Each row was made from one path, in order. Every step used is in the known rows, and no mark comes twice. Write each row's path.
Known rows
h, m: [-2.99 -2.05 -0.25 -1.23  2.91 -0.59  0.21  1.42 -4.94 -2.37  1.08 -0.56
  0.97  1.65 -1.36  2.49  1.50 -1.75  1.93 -2.47  2.44 -0.86  2.16  1.12]
p, s, f, w, n, m: [ 2.90 -3.03 -1.14  2.51 -1.55  0.51 -2.95 -0.86 -1.68 -5.69 -1.28 -1.86
  5.47 -3.41  1.81  5.36  1.43  3.59 -1.82  0.64  0.66  0.56  6.65  1.02]
f, m: [-1.59 -0.63 -0.35 -1.38  2.80  0.40 -0.26  0.39 -3.72 -3.53 -1.46  0.78
  0.24  0.22 -2.56  1.23  2.96  2.21  1.03 -2.03  1.28  0.57  2.04  2.21]
s, f, m, k: [-2.08 -1.37  2.42  2.10  1.55  0.74 -1.05  1.61 -3.18 -5.36  0.57 -2.47
  2.50 -0.33 -3.98  4.52  2.42  4.39 -1.24  0.24 -2.35  1.12  3.79  4.32]
f, m, h: [ 0.46 -0.61  0.61  0.13  2.49  0.38  1.31  0.06 -2.83 -3.54 -2.30  1.46
 -1.11  2.20 -1.52  2.09  4.68  1.52  1.90 -1.40 -0.24  2.46  2.10  2.02]
f, w: [ 1.16 -1.92 -2.07 -0.66  2.48  1.62 -2.14 -1.03  0.63 -0.57 -1.46 -0.05
 -0.33  0.56  1.37  4.09  2.02  2.74  0.67 -1.38  3.63  0.22  4.21  0.07]
f, p, w, n: [-1.99  0.11 -2.29  0.07  3.19  2.58 -0.27  0.19 -0.95 -3.66 -5.12  1.28
  4.41 -4.75  0.48  1.23  3.57 -0.64  4.79 -2.56  0.96 -0.73  3.65 -2.78]
p, s, h, v: [ 0.92 -2.30 -1.61  4.61 -0.17 -0.70  0.62  1.35 -4.00 -6.36 -1.68  0.27
  4.75 -1.02  0.23  5.28  0.96 -1.10 -0.74 -0.92 -3.14  4.14  3.79  0.91]
m, f, w: [ 1.10 -0.79 -1.37  1.00  0.03  1.91 -2.09 -0.96 -1.66 -1.71 -3.49 -2.17
  1.52  1.17  3.56  4.95  1.09  3.53 -1.48 -0.57  2.57  0.91  3.36  0.19]
n, p, s: [-0.86 -0.13 -0.43 -2.33 -2.18  1.07 -0.64 -3.39 -0.81 -1.34 -2.65  1.62
  2.76 -4.20  1.51  2.36  1.27  0.94  3.16 -1.66 -0.53  0.19  2.64  0.36]
m, f, w, n, p, s, h: [ 2.10 -0.96 -2.46  1.88 -2.18  2.56 -0.26 -1.33 -1.34 -3.90 -5.87 -2.18
  4.57 -2.83  4.68  4.86  1.87  2.96 -1.44 -1.97 -0.66  0.82  4.93  1.35]
p, w, f, m, h, v: [ 1.36 -1.67 -1.60  4.52  1.61  0.08  0.47  3.58 -3.75 -4.48 -2.13  3.18
  4.68  0.30  5.79  3.49  4.25 -0.23  4.25 -0.43  0.41  2.31  3.62 -1.81]
w, f: [-0.79 -2.13 -1.32  2.09 -0.93  2.73 -1.69  2.03 -3.16 -2.67 -0.26  1.06
  3.48  0.94  1.80  2.35 -2.41 -0.01  1.53  0.40 -2.20 -0.35  1.05 -1.18]
n, m, h, v: [ 1.19 -1.22 -2.31  1.40  0.21 -0.73  0.11  0.96 -2.80 -3.39  0.26  3.44
  2.07  2.75  2.26  1.27  5.06 -0.90  2.96 -1.09  1.10  2.22  4.02  2.23]
s, h, m: [-2.26 -2.35 -1.03  1.17  2.81 -0.75  0.90  3.42 -4.13 -3.72 -0.29 -0.13
  2.28  2.27 -2.97  4.33  2.29 -2.79  1.50 -3.38 -1.31  2.33  2.18  2.48]
h, v, m, k: [-0.94 -1.45 -2.45  1.85  1.21 -1.05  2.44  0.80 -3.85 -6.40  2.39  0.89
  3.83  0.50 -1.12  2.86  2.51 -2.07  2.19 -0.58  0.61 -1.65  4.24  3.49]
s, h: [-1.02 -1.49 -1.42  2.22  1.57  1.26 -0.14  2.15 -1.10 -2.76 -1.74  0.67
  1.80  1.32 -2.82  4.39  1.62 -0.51  1.36 -2.10 -2.88  3.03  1.64  1.64]
m, k: [-2.91 -1.07  0.47  1.10  0.33  1.86 -0.33 -2.31 -1.20 -1.68  1.21 -1.61
  0.80  0.99 -1.97  4.21  1.36  0.87  0.15  0.34 -1.68 -0.60  4.35  2.16]
s, f, w, n, m: [ 1.58 -2.65 -1.56  1.91  0.81  2.27 -2.82  1.87  0.07 -3.95 -0.93 -1.66
  3.69 -1.98  0.70  3.85  2.47  4.77 -0.43 -0.77  1.23 -0.71  5.57  2.53]
s, h, v: [-0.87 -1.79 -2.37  4.22  2.39  0.43  1.38  4.57 -3.03 -4.74 -1.20  1.25
  3.07  1.05 -1.18  3.62  2.11 -1.18  0.91 -2.79 -3.17  3.80  2.23  2.58]
s, h, m, f: [-1.95 -1.71 -0.76  2.16  1.43 -0.62  0.79  3.39 -5.35 -4.43 -1.74 -1.51
  3.42  2.61 -1.21  5.08  1.88 -1.94 -0.02 -2.96 -1.51  2.73  1.99  2.61]
v, m: [ 0.20 -1.03 -2.47 -1.75  0.74 -0.44  0.20 -1.10 -1.54 -4.12  0.78  1.56
  2.22  0.31 -2.86  2.81  1.61 -1.68  4.17 -0.47  2.90 -2.76  1.67  1.32]
s, f, p, w, n, m, k: [-1.88 -0.80 -0.20  2.19  1.14  1.38 -2.04  1.58 -1.41 -5.66 -1.91 -0.84
  6.92 -4.13 -0.93  3.61  4.00  1.79  2.32 -0.51 -1.08 -0.05  5.70  0.84]
p, w, n: [-0.16 -1.32 -2.62  2.50  1.82  2.87 -0.30  0.41  0.21 -1.80 -3.04  0.51
  3.33 -3.38  3.33  2.91  3.98  1.18  4.28 -1.49  2.08 -1.71  4.30 -2.04]
n, m: [-1.02 -0.97 -2.46 -1.74 -0.20 -0.11 -2.88 -0.67 -2.17 -1.72  0.62  2.22
  2.44  0.98 -0.07  0.98  2.99  0.34  2.35 -1.29  2.95 -0.22  3.55  1.75]

Which path is each row?
[ 4.23 -3.08 -0.59  3.46 -1.75  0.51 -1.85 -1.05 -1.08 -5.77 -1.79 -1.43
  4.59 -2.15  2.54  5.95  2.49  3.15 -1.27  1.05 -0.35  1.75  6.60  0.84]	p, s, f, w, n, m, h
[ 1.37 -2.71 -0.74  2.78  1.64  3.32 -1.93  2.06  0.50 -3.71 -1.62 -2.55
  2.59 -2.24  0.16  4.54  1.31  5.18 -0.76 -0.55  0.03 -0.51  4.53  1.66]	s, f, w, n
[-0.28 -0.70 -2.37  0.76  1.32 -1.54  1.13  0.57 -4.45 -8.87 -3.19  1.70
  6.48 -2.89 -2.86  3.33  1.64 -3.81  2.02 -1.90 -1.93  2.49  3.30  0.23]	f, p, s, h, v, m
[-2.62 -0.83  0.30 -0.64  0.86 -1.33  0.09  0.23 -7.73 -5.68 -2.52 -2.31
  4.56 -0.21  0.28  3.29  0.67 -2.09 -0.18 -1.85  1.25  0.71  2.72 -0.04]	h, m, f, p, s
[ 0.29  0.40 -3.26 -0.34  0.11  0.37  0.83 -0.82 -2.84 -6.74 -3.87  0.25
  6.33 -2.83  0.45  2.73  2.97 -1.71  4.19 -1.08  2.78 -3.09  2.85 -0.39]	v, m, f, p, w, n
[-0.86 -1.57 -0.95  2.90  0.67  0.52 -1.21  1.13 -3.10 -3.40 -0.93  1.25
  5.01 -0.55  3.63  4.36  3.13  0.54  3.09  0.26  0.42  0.28  4.73 -1.24]	p, w, f, m, k
[ 1.27 -1.30 -0.55  3.95  1.92  1.16  2.49  1.79 -2.01 -3.31 -1.20  1.88
 -0.07  2.63  1.88  2.71  3.29 -0.46  2.44 -0.78 -1.79  3.22  2.16  0.76]	m, h, v
[ 1.70 -2.33 -4.32 -0.72  1.09  2.25 -1.82 -1.03  0.28 -2.10 -1.76  0.24
  2.06 -1.33  2.58  1.69  3.59  2.55  0.72 -2.38  4.06 -2.14  6.46  1.52]	f, w, n, m
[ 0.24 -0.91 -0.97 -1.04 -1.95 -0.71  0.04 -1.50 -2.65 -3.20 -3.78 -0.02
  4.54 -2.67  2.95  4.96  2.71 -0.03  1.25 -3.12 -0.24  2.11  4.27  1.88]	n, p, s, h, m, f, w
[-2.13 -1.04 -1.47 -0.90 -1.07 -0.15 -2.11 -2.33 -2.11 -2.06  2.15  0.59
  2.84  1.42 -0.81  2.44  3.47  0.14  1.07 -0.23  1.13 -0.78  5.77  3.36]	n, m, k
[-0.38  0.56 -2.19 -1.79 -0.06 -0.39  0.15 -1.19 -3.55 -6.26 -2.62  0.25
  4.61 -0.55 -1.98  2.71  1.29 -1.76  2.89 -0.72  2.06 -1.86  1.36  0.69]	v, m, f, p
[ 0.01 -1.37 -3.34  1.14  1.94 -1.01  1.92  2.12 -3.83 -6.07  1.13  2.07
  3.40  0.17 -0.48  1.75  2.02 -1.94  3.22 -1.38  2.05 -1.18  2.39  2.23]	h, v, m
[ 1.94 -2.01 -4.61  4.22  1.21  0.12  2.61  3.77 -3.10 -7.69 -2.43  0.13
  5.50 -0.06  0.71  4.23  3.17 -1.24  0.54 -2.92 -0.93  1.01  4.16  3.60]	s, h, v, m, f, w, n
[-2.04 -1.06 -1.32  0.47  0.25  2.66 -1.54  2.07 -3.78 -4.21 -2.26  1.66
  4.76 -0.76  0.27  1.08 -2.20 -1.40  2.32 -0.52 -2.82  0.17  0.95 -2.13]	w, f, p
[-0.94 -1.13 -1.44 -0.89 -0.08 -0.47  0.85 -2.78 -1.49 -4.52  2.31 -0.04
  2.66  0.75 -3.58  4.19  2.17 -1.82  2.84  0.50  1.19 -3.32  4.00  2.94]	v, m, k
[ 0.92 -1.94 -0.68  1.09  0.79  3.52 -1.59  1.48  1.28 -2.81 -2.32 -1.60
  2.90 -3.81  0.87  3.69  2.00  5.29  0.69 -1.60 -0.19 -0.92  4.39  2.21]	s, f, w, n, p
[-1.07  0.71 -2.52 -1.00 -0.71 -0.57 -3.18 -0.57 -3.61 -3.53 -3.34  1.48
  5.87 -0.67  2.82  1.94  4.22  0.05  2.57 -1.43  3.50  0.90  4.13 -0.28]	n, m, f, p, w
[ 1.83 -1.49 -4.47  2.51  0.83  0.20  2.27  1.89 -3.94 -7.25 -1.37 -0.13
  4.81 -0.95  2.85  2.29  2.33 -0.11  0.89 -1.69  2.66 -2.06  4.18  2.60]	h, v, m, f, w, n
[ 0.57  0.20 -1.91 -1.13 -1.26 -1.14  0.05 -2.30 -4.29 -7.40 -2.83 -0.16
  5.83 -1.59 -1.22  3.67  0.77 -2.02  2.01  0.06  1.81 -1.25  2.24  0.11]	v, m, f, p, s
[ 0.00  0.00 -3.39  1.89  1.67 -1.58  1.55  2.17 -4.85 -7.45 -2.10  1.62
  6.38 -1.37  2.25  2.60  3.38 -2.23  3.63 -1.52  2.78 -0.21  3.03  0.36]	h, v, m, f, p, w
[ 0.09 -0.52 -3.63  3.65  2.07 -1.61  1.96  4.07 -4.00 -7.92 -3.24  1.85
  7.00 -0.58  0.02  4.55  4.15 -3.27  3.26 -2.70 -0.82  2.91  3.04  1.39]	s, h, v, m, f, p, w
[-0.07 -1.50 -1.63  2.27  1.21  0.60 -1.63  2.21 -3.12 -3.13 -1.97  2.27
  4.74 -0.86  4.11  3.48  2.83  0.61  3.96 -0.39  1.60  0.59  3.29 -2.34]	p, w, f, m
[ 3.26 -2.30 -2.93  4.11 -1.04 -2.01  0.71  0.41 -4.17 -8.05 -2.41 -0.44
  6.29 -0.70  1.98  6.93  1.76 -1.06 -1.30 -0.58 -0.51  3.22  5.14  1.56]	p, s, h, v, m, f, w
[-0.31 -0.07 -3.18  1.38  2.78  0.97  0.87  1.36 -2.08 -5.27 -4.57  3.06
  5.37 -3.38  2.76  0.53  6.18 -1.86  5.40 -2.79  1.11  0.74  4.98 -1.60]	f, p, w, n, m, h, v
[-1.37 -0.96 -0.57 -1.56 -1.34 -0.62  0.67 -1.06 -2.69 -3.04 -2.29  1.33
  3.98 -2.99  0.27  3.54  2.30 -1.52  3.08 -3.21 -1.62  1.61  3.06  1.85]	n, p, s, h, m
[ 1.91 -1.77 -3.01 -1.13 -0.19  3.06 -0.33 -2.77  1.13 -1.94 -3.79 -0.13
  2.31 -4.64  3.60  2.57  2.57  2.99  1.23 -2.61  1.90 -1.87  5.79  0.63]	f, w, n, p, s
[-1.27  0.00 -1.41 -1.48 -0.47  1.23 -0.82  0.39 -1.29 -1.14 -3.18  3.78
  4.45 -3.67  4.52  1.61  3.77  0.94  6.46 -2.47  0.91 -0.30  2.65 -0.66]	n, p, w, f, m
[-1.61 -1.60 -2.72  0.65 -1.04  2.72 -0.09 -1.48 -1.69 -3.39  0.18 -0.59
  3.59 -1.57 -0.12  0.62  3.02  0.81  0.78 -1.33 -0.38 -3.44  6.09  3.34]	w, n, m, k
[ 0.71 -1.96  1.57  2.41 -0.30 -0.51 -1.78  0.08 -4.09 -6.54 -1.20 -1.73
  4.07 -2.44 -1.54  5.16  0.81  3.44 -1.63  0.95 -1.38  2.37  3.65  1.27]	p, s, f, m
